Known rows, with every step that occurs
u e b: -0.232 0.733 -0.009 0.793 -0.253 -1.179 2.163 -2.685 1.234 -2.124 -0.735
 -0.287 0.437 2.645 -1.223 1.363 -0.289 -0.918
e y a u v: -1.345 0.716 -1.606 -1.009 -1.579 2.100 -1.153 0.413 0.562 -1.757 0.180
 0.331 0.781 0.332 -0.803 -0.706 0.931 0.075
a u v: -0.795 0.434 0.332 0.656 -0.289 1.375 1.094 -2.235 1.018 -2.288 -1.564
 0.355 -0.391 -0.154 -0.527 -0.922 1.173 -0.354
u e b y a: -1.944 1.737 -1.023 0.382 -1.832 0.957 1.853 1.437 2.752 -2.875 0.855
 -0.045 0.472 1.696 -0.118 1.723 -1.476 -0.071
y a b v: 2.961 -0.056 -0.860 -1.181 2.698 -0.344 0.081 1.243 -0.425 0.512 0.130
 0.740 0.127 -2.064 -0.903 0.037 -1.198 -0.923
v a u: -0.850 -0.189 0.756 -0.923 -0.785 0.491 -0.128 -3.867 0.053 -1.035 0.410
 -1.939 -1.477 0.337 -0.971 0.269 0.366 -1.342
a b u v: 0.202 -0.907 0.129 1.686 2.346 -0.703 0.741 1.862 -0.683 2.246 -1.438
 1.917 0.203 -1.448 1.420 -2.426 1.875 -1.812
y a: 0.607 0.654 -1.922 -0.667 -0.432 1.184 -0.654 2.772 0.430 -1.947 -1.640
 0.187 0.543 0.142 -0.571 1.853 -1.049 1.139
e y: -0.916 -0.555 -1.724 -0.733 0.111 1.020 -1.423 -1.986 0.324 0.846 -0.785
 0.074 0.589 -0.006 -0.207 -0.684 -0.362 1.161
e y a b: -0.312 -0.158 -2.181 -0.970 1.085 0.598 -2.937 2.004 0.352 2.228 -0.524
 0.578 1.122 -0.417 -0.737 -0.010 -0.644 0.308
e b v a: 5.001 -0.682 1.257 -1.305 0.876 -0.722 2.062 -3.658 -2.484 0.365 3.394
 -1.392 -1.604 -0.264 0.660 -0.948 -1.057 -3.568
e b y a: -0.215 1.052 -1.260 0.017 -1.955 2.043 1.114 2.546 0.883 -0.915 1.096
 0.086 0.296 0.507 1.533 0.820 -2.213 -0.348
v a e: 1.511 -0.326 1.512 0.916 0.411 -0.135 -1.581 -0.817 -0.148 -0.599 -0.274
 -1.128 -1.171 -1.008 0.139 1.270 0.278 2.349
y a e b u v: 1.922 0.336 1.158 1.421 -1.566 -0.719 0.790 6.518 -2.425 -0.053 0.292
 1.480 0.925 0.440 2.152 0.305 0.625 0.128
y a e b v: 4.184 0.469 1.098 -0.737 -0.506 -0.797 1.076 2.253 -2.018 -0.922 1.146
 0.052 0.397 -0.184 0.158 1.382 -2.068 0.772
b v: 2.460 -0.337 -0.556 -1.155 1.859 0.056 1.478 -2.259 -0.311 -0.732 -0.313
 0.191 -0.473 -1.609 -0.313 -0.734 -1.194 0.373
y a e b u: 0.725 0.036 0.715 0.176 -2.227 -1.411 -0.101 6.441 -2.598 0.535 -0.073
 0.515 1.252 1.261 1.520 1.762 -0.651 0.579
u e b v: 2.160 0.360 0.517 -0.628 0.890 -1.819 3.578 -3.790 0.130 -1.561 1.133
 -0.015 -0.032 1.324 -1.216 -0.005 -0.797 -1.674
b u v a: 1.350 -0.969 0.207 0.610 0.835 0.156 0.897 0.445 -1.474 0.949 1.012
 0.275 -1.282 -0.984 1.967 -1.913 2.428 -2.130

Rows
-3.847 -0.776 -0.873 -0.023 1.446 -2.200 -0.957 -0.176 0.609 3.361
 -0.654 0.974 1.196 0.782 -0.967 -1.281 1.549 -0.509 : a b u e y
-3.817 0.137 0.058 -1.419 -1.047 -0.245 -0.916 -5.837 1.351 -0.944 1.242
 -2.077 -0.646 1.849 -2.531 0.033 1.398 -0.857 : v a u e y
1.435 -0.344 2.182 2.265 -0.772 -1.284 1.509 2.803 -2.212 0.873 -0.191
 1.345 0.466 0.218 2.702 -1.004 1.103 0.035 : a e b u v
-0.583 -0.491 0.429 1.086 1.985 1.244 -0.505 -1.713 1.928 1.984 1.281
 -0.679 -1.757 -2.165 1.134 -1.674 -0.348 -0.895 : v a b y
1.510 -0.433 1.278 -2.236 0.440 -0.060 1.349 -5.178 -0.824 -0.457 2.052
 -1.797 -1.770 -1.019 -1.113 -1.014 -0.064 -1.871 : b v a u
0.372 -0.614 1.893 1.174 -1.452 -1.950 0.732 2.865 -2.496 1.819 -0.597
 0.552 0.839 0.961 1.937 0.468 -0.220 0.588 : a e b u
-1.435 1.095 -0.251 1.031 -1.067 2.241 -1.175 4.276 2.296 -1.707 -0.986
 0.383 0.321 -1.856 0.870 1.693 -1.732 4.530 : b y a e
-0.992 -0.497 -0.001 0.415 -0.246 0.045 -2.505 -0.336 0.377 0.961 -1.332
 0.184 0.818 -0.564 -0.095 0.258 -0.364 4.112 : a e y
-1.181 0.649 1.858 -0.481 -1.611 -1.298 2.039 -5.522 0.394 -2.154 1.534
 -2.208 -1.001 3.439 -1.980 1.078 0.684 -3.170 : v a u e b
-1.571 0.000 -0.464 1.374 1.722 1.458 -0.266 -0.544 2.543 1.515 -0.996
 0.559 -0.412 -1.974 0.920 -1.109 -0.977 0.613 : a b y
-2.639 -1.058 0.019 -0.493 1.670 -2.185 -1.352 -1.482 -0.324 3.921 1.464
 -0.341 -0.159 0.523 -0.740 -1.416 2.278 -2.241 : v a b u e y
-0.068 -0.714 0.112 0.021 -1.253 -1.300 1.856 1.112 -2.216 1.935 -0.075
 0.326 0.551 1.669 1.870 -0.409 -0.287 -2.360 : e b u
-1.007 -1.217 -0.180 0.487 1.551 -1.416 -0.233 1.678 -0.791 3.346 -1.727
 0.976 0.409 -0.643 0.765 -0.902 0.521 -0.947 : a b u
2.867 -0.430 0.603 1.498 3.241 0.319 -0.295 -2.020 0.287 0.884 0.430
 0.031 -1.578 -1.658 0.421 -1.939 1.788 -2.244 : u v a b
1.598 -0.526 1.069 1.126 0.560 0.808 -2.433 -1.554 -0.533 0.662 1.095
 -0.258 -0.826 -1.669 0.894 -1.564 1.708 1.861 : u v a e y
0.209 -1.203 1.270 0.880 0.070 -0.171 -1.657 1.124 -1.892 2.506 1.641
 0.268 -0.432 -1.415 2.072 -2.594 2.584 1.049 : b u v a e y
-5.017 0.545 -0.620 -1.107 -1.166 -0.246 -0.312 -4.837 2.334 -1.354
 -0.879 -0.628 0.663 2.027 -2.810 0.335 0.772 1.058 : a u e y
-0.551 0.171 -2.716 -1.579 -0.786 1.404 -2.116 1.734 0.121 -0.117 -0.247
 0.098 1.088 0.260 -0.557 0.559 -0.805 1.260 : e y a
2.613 -0.681 0.124 -0.375 3.350 -1.015 0.767 -2.064 -0.298 1.484 -0.418
 0.735 -0.362 -2.390 -0.475 -1.415 -0.927 -0.847 : a b v
-3.743 1.265 -1.119 -0.769 -2.397 2.859 0.012 1.504 2.575 -2.133 -0.214
 -0.501 -0.018 -0.242 -0.255 0.756 -1.436 1.160 : b y a u
1.834 0.724 0.478 0.645 -1.730 -0.316 -0.553 3.624 -1.188 -1.318 -0.439
 0.022 0.932 1.137 0.240 2.427 -1.691 1.615 : y a e b
-3.480 1.641 -1.037 -0.988 -1.795 0.252 0.535 -0.582 2.418 -4.090 -1.517
 -0.599 0.671 2.140 -3.348 2.963 0.141 0.891 : y a u e
0.751 0.776 -0.302 0.575 -0.702 0.518 -1.770 4.009 0.357 -1.694 -2.046
 0.275 0.657 -0.533 -0.555 2.774 -1.055 3.813 : y a e
